Each row comes from the steps of one walk. Every step used is in the known rows, and no mark comes twice. Write the walk behind each row, first mark first.
Known rows:
K, G, U: [ 41  -2   1  52 -40 -22   1 -53  56  53  22  83  56 -42 -57 -18 -17 -62
 104]
Y, E, K, V, R, G, U: [ 34  24   7 -38 -27  -7  16 -84  44   3   2  -1  82 -60 -17 -31  75 -71
 101]
E, K, V: [-33 -22 -40 -61 -58 -54 -58  28  25  31 -61  -5  31 -42 -58  14  -7 -70
  35]
K, V, C: [  11  -35   15  -31  -63  -34 -110   45   26  -12  -35   28   66   48
  -24    4   26  -90   32]
G, C: [ 43 -11 -20 -23 -70  27   4  35  80  33  17  34  60  59 -23  55  -6 -70
 -90]
Y, E, K, G, C: [ 20   0  -6  40 -63  22   3  26  85  60   0  -1  43  21 -21  25 -61 -49
 -92]
V, C, E, K: [ -6   1 -24  18 -24  24 -74  78   9  33  66 -34  52 -49  -8 -26  -7 -55
 -11]
E, K, V, R: [-18  -1  16 -39 -47 -17 -17  23  14 -42 -26 -34  46   1 -41   7  77 -71
  61]
R, E, K: [ -3  -7 -40   9 -63  32  -4  83 -35  53  55  -8  -3 -43 -25 -27 -26 -37
   7]
C, E: [ 44 -24 -49 -23  -9  14   7  40 -13  16  40  60  36 -57  -9 -35  15 -71
  15]
C, E, K: [ -9   0 -46   1 -26  17 -31  66   8  48  61 -26  34 -75 -24 -20 -19 -52
  -3]
Q, Y, E: [ 21 -57  22 -87 -41 -14  39   1 -63  -5  15 -14 -22 -16 -48 -17  -4 -45
  30]
R, G, U: [ 49   8 -25 -36 -40   0  11 -96  62  48  24  60  76 -41 -26 -15  32 -80
  95]
V, R: [ 17  -9  28 -22 -52  12  26  20  12 -40  29  -4  38  32 -32   2  74 -72
  55]
G, C, E, K, V, R: [ -4   9   7 -29 -31   4 -12  30  25 -52 -22 -28  66   1 -19   9  85 -72
  15]
V, C, E, K, G: [ -9  -8 -22  81 -34   4 -50  17  34  65  16  18  27 -41 -25 -39 -71 -59
  24]
Y, E, K, V: [-21 -29 -21 -68 -51 -60 -35  45   0  16 -62 -34  18 -61 -51  -5  -5 -59
  30]
Y, E, K: [-10 -16   0 -18 -55 -13  -2  81  -6  43  41 -80   6 -62 -42 -16 -31 -32
  -4]

Which walk is each row?
[-20 -17 -56 -52 -31 -40 -55  36  11  21 -48   5  39 -72 -40  -7   1 -73
  27]
C, E, K, V
[ 42 -19 -13 -25 -51  26  47  54 -78 -45 -10  65   5   4  -4 -43  71 -56
  56]
K, V, R, E
[ 55  10 -54 -45  -2  46  16 -16  43  -9 -10  48  84 -16  29 -13  57 -87
 -47]
K, V, R, G, C, E
[ 35 -25 -25 -19  -6  -3 -67  52 -10 -19   3  56  67 -26   9 -39  40 -86
  15]
K, V, C, E
[ 26  13 -11  69 -19  -8 -15 -33  49  60  43  54  61 -80 -41 -36 -20 -54
  88]
C, E, K, G, U
[  3  11 -43   8 -27  36 -28  69  38  47  56 -26  52 -49 -10   2 -18 -51
 -64]
G, C, E, K
[ -3   4 -14  14 -56  42   7  80 -38  17  58 -29   7 -28 -17 -28  14 -36
  19]
V, R, E, K
[ -5  -4 -17  77 -57  19   5  18  -2  49   9  19  -5 -27 -31 -43 -55 -43
  45]
V, R, E, K, G
[-12   4   6 -32 -30  -7 -14  28   5 -50 -19 -25  50 -19 -26  -7  86 -74
  56]
C, E, K, V, R
[-10  -8 -41  69 -33  -2 -20   6  32  73   9  25  14 -61 -36 -36 -77 -55
  30]
C, E, K, G
[-11  -2 -67 -63 -29 -19 -46  -3  43  29 -63   5  58 -55 -18   3   6 -80
 -10]
R, G, C, E, K, V
[ 29  19   9  76 -32   9   5 -26  27  35  43  46  51 -55 -37 -38   4 -45
  99]
V, R, E, K, G, U
[  -2  -25    6   -9  -61  -14 -112   73   -3   -2  -18    8   54   24
  -10  -13   19  -74   20]
R, E, K, V, C
[ 13   3 -19  46 -66  28 -14  15 101  71   4  18  51  37 -28  38 -62 -57
 -86]
E, K, G, C
[ 20  21 -27 -53 -60  42   4 -44 105  13 -32 -10  85  49   7  41  39 -84
 -71]
E, K, V, R, G, C
[  3  10 -46 -78 -30  16   7 -84  37  -4 -41  -6  61 -28   7 -27  67 -96
  56]
C, E, K, V, R, G
[ -3   4 -35 -85 -52   5   5 -89  48   5 -48 -14  57  -7  -4 -13  59 -97
  61]
E, K, V, R, G
[  1  25 -40  -4 -22  53 -15  28  45  32  46 -42  66 -43   8  -9  14 -59
 -52]
V, R, G, C, E, K
[  4  16 -59  -8 -25  45 -24  31  47  56  47 -26  59 -50   2  -8 -16 -59
 -60]
R, G, C, E, K
